What can hang from each mark
q166: q18 q572 q589
q525: q18 q166 q589 q660
q376: q609
q849: q660
q18: q58 q166 q589 q660
q58: q18
q589: q18 q525
q609: q376 q572
q660: q18 q525 q609 q849
q572: q609

Every row comes from one small tree of marks. Brackets hold a mark, then the marks that hang from it, in the order of their numbers. Every link used is in the known rows. Which tree was each row made from?
In the rows, 128 means zero.
Known rows
[q58 [q18 [q166 q572 [q589 q525]]]]: [176 151 165  83 135 143  59 174 180 140 118  95 134 168 101 163 106 138
 128 126 214 171 179 120 139 136 133 176 113  93  79  72]
[q58 [q18 q166 [q660 [q609 q572] q849]]]: [137 125 154  38 157 138  33 172 123 130 130  87  99 153 134 145 121 166
  96 127 135 197 182 148 108 110 176 152 124 120  87 100]
[q589 [q18 q58]]: [127 145 164  97 114 129 100 128 163 127 140 110 107 150 148 167 142 119
 134 120 146 137 149 105 122 115 151 173 122 113  69 107]
[q525 q18 [q166 q572] q589]: [200 149 162 119  94 155 122 153 172 168 109  94 142 172 108 153 117 155
 153 127 129 122 144 111 126 124 130 195  76 103  80 130]
[q166 [q18 q660] [q572 [q609 q376]]]: [233 142 124  85 102 142 105 141 168 126 141 123  59 147 112 158 166 163
 187 105 150 125 138 109  93  76 141 159 119 119  54  96]
[q18 q166 q589 [q660 q849]]: [168 128 159  48 134 134  40 171 122 115  89 111 118 143 113 148 111 162
 118 135 147 141 170 116 119 122 188 144 130 113  93 102]
[q58 [q18 [q166 q589] [q660 q849]]]: [146 127 165  38 141 132  22 186 127 118 102 112 129 155 123 147 111 139
 106 145 163 181 183 131 140 113 172 171 114 108  85  71]
[q660 q18 [q609 q572] q849]: [129 121 121  93 134 142  93 150 141 143 158  86  77 157 142 148 135 156
 110 105 127 179 151 165 110  95 166 148 122 138  79 107]
[q660 q18 [q609 q376 q572] q849]: [144 128 121  91 125 144 119 148 152 157 167  90  56 156 139 142 146 170
 120  96 124 186 153 168  99  89 158 144 129 156  86 105]
[q660 q18]: [145 128 137 128 119 119 112 151 152 155 169 116  89 162 132 147 146 132
 130 102 148 151 139 138 121  99 140 157 114 119  84  97]
[q589 [q18 q166]]: [152 153 157  91 125 131 113 127 153 130 114 105 115 161 119 146 121 142
 126 110 160 134 157 108 106 112 137 162 112 104  96 133]
[q849 [q660 [q18 q166 q589] [q609 q572]]]: [120 146 124  99 132 130  87 181 126 183 153  84  88 147 128 156 121 175
 107 103 159 147 153 107 149 137 160 123 119 117 121 115]
[q58 [q18 [q660 q849]]]: [148 116 149  60 140 120  37 164 134 123 130 111  92 155 134 150 142 127
 113 135 132 180 166 152 120  97 168 165 134 119  81  77]
[q376 q609]: [154 128 141  97 115 151  97 135 149 145 185 125  74 160 129 155 156 136
 130 107 128 141 131 129  68 109 150 153 131 122  58 121]
[q525 [q166 [q18 q58] q572] q589 [q660 q849]]: [152 146 168  73 103 168  74 183 156 139  58 108 147 149 117 169 109 133
 149 130 123 151 146 128 135 123 169 189  90 141  53 103]
[q849 [q660 [q18 [q166 q572 [q589 q525]]]]]: [154 163 135 114 123 133  89 182 174 148 116  97 120 154 104 161 109 144
 133 116 211 161 144 113 172 130 148 168 124 105 111  79]
[q18 [q166 q572] q660]: [185 135 144  86 127 126  66 165 153 123 128 107 112 149 103 153 131 159
 136 120 150 146 150 119 109 112 152 171 126 102  65 100]
[q589 [q18 q58 q166 [q660 q609 q849]] q525]: [157 156 204  38 145 150  56 132 146  74  68  94 144 139 141 138  96 145
 111 147 174 165 177 110 119 130 205 172 138 117 111 109]
[q849 [q660 [q525 q18 q166] [q609 q572]]]: [157 160 125 129 125 157 104 167 143 161 137  62 116 173 142 170 140 158
 115 119 113 122 126 119 114 105 151 152  93 125 138 156]
[q58 [q18 q166 [q589 q525] [q660 q609 q849]]]: [178 136 189  33 158 144  21 167 129 117  86  90 135 153 118 135  95 158
  95 146 189 174 201 121 126 146 195 143 131 107 124  87]
[q525 [q166 q572]]: [200 140 128 117 107 146  96 152 170 151 137 104 107 159 102 168 144 147
 126 117 129 150 146 131 100 113 128 176  95 100  69 121]
[q572 q609]: [201 134 131 123 118 137 105 115 145 138 156 122  69 156 138 163 164 144
 143 105 136 128 142 118  77  95 143 140 113 101  67 112]
[q589 [q18 q58 [q166 q572] [q660 q849]] q525]: [155 156 184  49 138 138  48 148 180  78  68 102 131 136 120 151  95 143
 136 146 183 163 164 113 140 123 185 186 146 114  80  85]
[q849 [q660 [q18 q58] [q609 q376]]]: [122 149 141 122 113 123 128 158 150 180 188  98  77 143 142 157 158 136
 117 111 136 159 134 124 132 120 160 155 139 143 110  93]
[q589 [q18 q166] q525]: [177 165 177  89 133 143 111 122 165 110  91 102 124 163 122 145 112 142
 134 110 193 149 162 104 109 121 145 159 119 105 113 130]
[q849 [q660 q609]]: [159 145 121 107 124 135 108 142 132 157 152  84  96 156 130 171 161 134
 110 114 124 143 141 121 103 119 158 147 131 114 108 129]
[q589 [q18 [q166 q572] q660] q525]: [194 159 170  76 129 138  76 139 178  92  84 103 124 151 110 140 112 154
 148 122 197 155 160 101 127 117 155 175 128  98  93 108]
[q660 q609]: [179 132 141 104 124 144 107 129 137 142 156  90 109 163 132 159 153 140
 116 110 130 142 154 131  81 116 154 153 115 111  80 126]
[q849 [q660 [q525 [q166 q589]] q609]]: [182 157 120 122 114 167  81 175 128 150 124  81 140 168 133 175 144 135
  93 131 133 132 145 118 121 124 165 150  80 109 141 126]
[q849 [q660 q18]]: [124 141 116 133 118 112 110 161 146 167 164 108  76 155 132 159 156 126
 123 105 143 153 125 131 142 104 144 151 128 120 109 100]

Write each row's tree
[175 149 166  69 106 176 102 131 151 124  57 102 127 153 128 138 118 152
 113 116 144 173 167 124 102 105 163 174  97 143 107 131] -> [q525 [q166 [q589 q18]] [q660 [q609 q376] q849]]
[222 144 126 109 108 158  74 164 149 119 121 112 104 164 128 152 146 150
 182 122 147  95 137 110 117  92 166 149  82 108  75  90] -> [q166 [q18 [q660 [q525 q589]]] [q572 q609]]
[ 98 157 126 136 125 123  64 215 166 157 151  95 127 151 119 172 115 125
 118 132 176 122 128 117 180 126 160 167 115 121 103  57] -> [q849 [q660 [q18 q58 [q166 q572 q589]] q525]]
[195 137 183  72 106 158  83 159 132 128  68 107 146 161 135 137 111 157
 138 146 110 146 152 118 129 110 177 186  86 118 104 127] -> [q525 [q18 [q660 q849]] q166 q589]
[136 151 165 120 112 147  96 148 152 131 128 103 132 168 158 157 133 116
 139 126 140 116 149 107 133 123 167 160  91 121  97  98] -> [q660 [q525 [q589 [q18 q58]]]]
[158 146 174  78 142 159  90 107 155  91  59  87 122 155 137 138 115 132
 124 114 168 168 161 133  97 107 181 159 143 139 106 126] -> [q589 q18 [q525 [q660 q609 q849]]]
[151 134 147  97 139 149  80 154 144 134 114  64 139 173 126 151 109 145
 115 139 138  83 154 131 110 111 184 149 124 134 118 121] -> [q660 [q525 [q18 q589]] q609 q849]
[139 122 132 100 132 133  99 142 141 142 147  94  98 160 131 137 130 138
 102 119 135 161 152 163 108 102 168 158 123 131  94 103] -> [q660 q18 q609 q849]
[194 125 150  51 121 149  71 151 128 129 121  99  93 145 124 146 141 169
 120 127 129 150 173 127  97 115 193 139 140 135  98 103] -> [q18 q589 [q660 [q609 q376] q849]]
[210 163 153 108 110 157 108 122 196 124  91  99 119 162 110 155 123 143
 138 118 178 158 155 115 117 119 131 181  99  95  97 128] -> [q589 q18 [q525 [q166 q572]]]
[171 140 186  75 102 154  64 173 161 129  82 103 151 146 126 154 104 152
 148 161 113 142 149 115 150 124 180 208  97 117  68  97] -> [q525 [q18 q58 [q660 q849]] [q166 q572] q589]
[202 157 199  98 132 138  71 138 181 101 104 110 120 139 128 153 111 163
 173 142 185 117 145  82 123 117 166 180 134 100  67  89] -> [q589 [q525 [q18 q58 [q166 [q572 q609]] q660]]]
[147 151 112 161 118 129  97 181 146 165 148 106  99 168 133 152 147 129
 104 118 136 139 121 138 137 104 148 147  90 121 150 110] -> [q849 [q660 q18 [q525 q166]]]
[161 126 162  88 126 161  89 141 120 134  87  93 126 159 137 144 127 142
 121 114 115 162 158 143  94 119 187 151 117 143  84 119] -> [q525 q589 [q660 q609 q849]]
[210 148 154  84 106 167 109 170 123 131 126  91 126 175 138 139 149 154
 156 113 133 123 153 119 101 102 178 146  86 145 118 114] -> [q166 [q18 [q660 [q525 q589] [q609 q376]]]]
[160 145 164  94 137 151  87 162 144 149 136  88 108 156 129 143 103 182
 121 102 197 161 173 113 132 141 165 125 112 114 113 112] -> [q660 [q18 q166 [q589 q525]] [q609 q572]]
[172 120 156  44 133 136  49 164 131 148 136  99  89 150 124 140 137 156
 108 134 145 170 188 134 113 118 180 144 135 130 102  79] -> [q58 [q18 q589 [q660 [q609 q376] q849]]]
[121 132 127  98 149 146  61 186 133 148 136  77 106 163 128 140  99 173
  95 118 154 133 163 149 124 118 183 120 109 137 121 102] -> [q660 [q18 q166 q589] q525 [q609 q572] q849]
[135 151 130 130 124 126  89 174 149 159 132  80 116 167 127 173 134 133
 139 127 146  75 126  98 145 113 159 142 129 125 133 117] -> [q849 [q660 [q525 [q18 q589]]]]
[140 133 138  60 124 143  18 207 157 104 106  96 127 145 119 177 120 131
 147 149 148  98 148 124 151 109 197 162 128 133  66  66] -> [q166 [q18 q58 q589 [q660 q525 q849]] q572]
[155 152 198 106 125 139 107 136 173 120 126  95 133 159 144 172 127 126
 156 127 166 129 143 105 124 119 158 180 134 124  79 108] -> [q589 [q525 [q18 q58]]]
[190 150 174  93 133 166  73 157 161 115  80  84 153 156 107 156 103 154
 132 112 199 161 165 113 111 136 163 167 122 118  77 104] -> [q18 [q166 q572 [q589 [q525 [q660 q609]]]]]
[134 136 123 117 119 125  97 163 131 178 161  92  94 150 127 155 139 144
 109 113 155 134 144 111 149 133 164 134 124 114 124 104] -> [q849 [q660 [q18 q589] q609]]
[ 99 133 157  66 133 152  65 183 136 140 138  92 122 144 145 160 100 158
 101 127 153 177 168 135 145 124 183 163 109 132  68  84] -> [q660 [q18 q58 [q166 q589]] [q609 q572] q849]
[177 141 163  94 146 131  65 173 134 142 158  93 111 169 125 127 139 155
 104 125 153 153 172 135  90 108 161 145 114 129 130  93] -> [q58 [q18 q166 [q660 q525 [q609 q376]]]]
[205 160 136 109 113 134 132 106 190 145 128 115  64 150 102 141 133 170
 155 100 168 122 151 103  85  98 121 159 120 105  79 113] -> [q589 [q18 [q166 [q572 [q609 q376]]]]]
[187 138 160  62 125 141  60 180 155 151 144  93 118 156 104 142 125 164
 121 127 176 173 184 116 123 122 149 178 113 109  80  73] -> [q58 [q18 [q166 q572 q589] [q660 [q609 q376]]]]
[177 147 213  68 118 162  68 153 148  94 107  90 166 151 158 163 117 138
 148 146 180 141 160  85 145 130 192 188 121 116  81  96] -> [q166 [q589 [q525 [q18 q58 [q660 q609]]]]]
[109 138 161 102 133 134  93 168 141 157 176  94 104 147 147 153 122 161
 111 108 148 167 154 127 123 127 160 153 111 125  73 104] -> [q660 [q18 q58 q166] [q609 q572]]
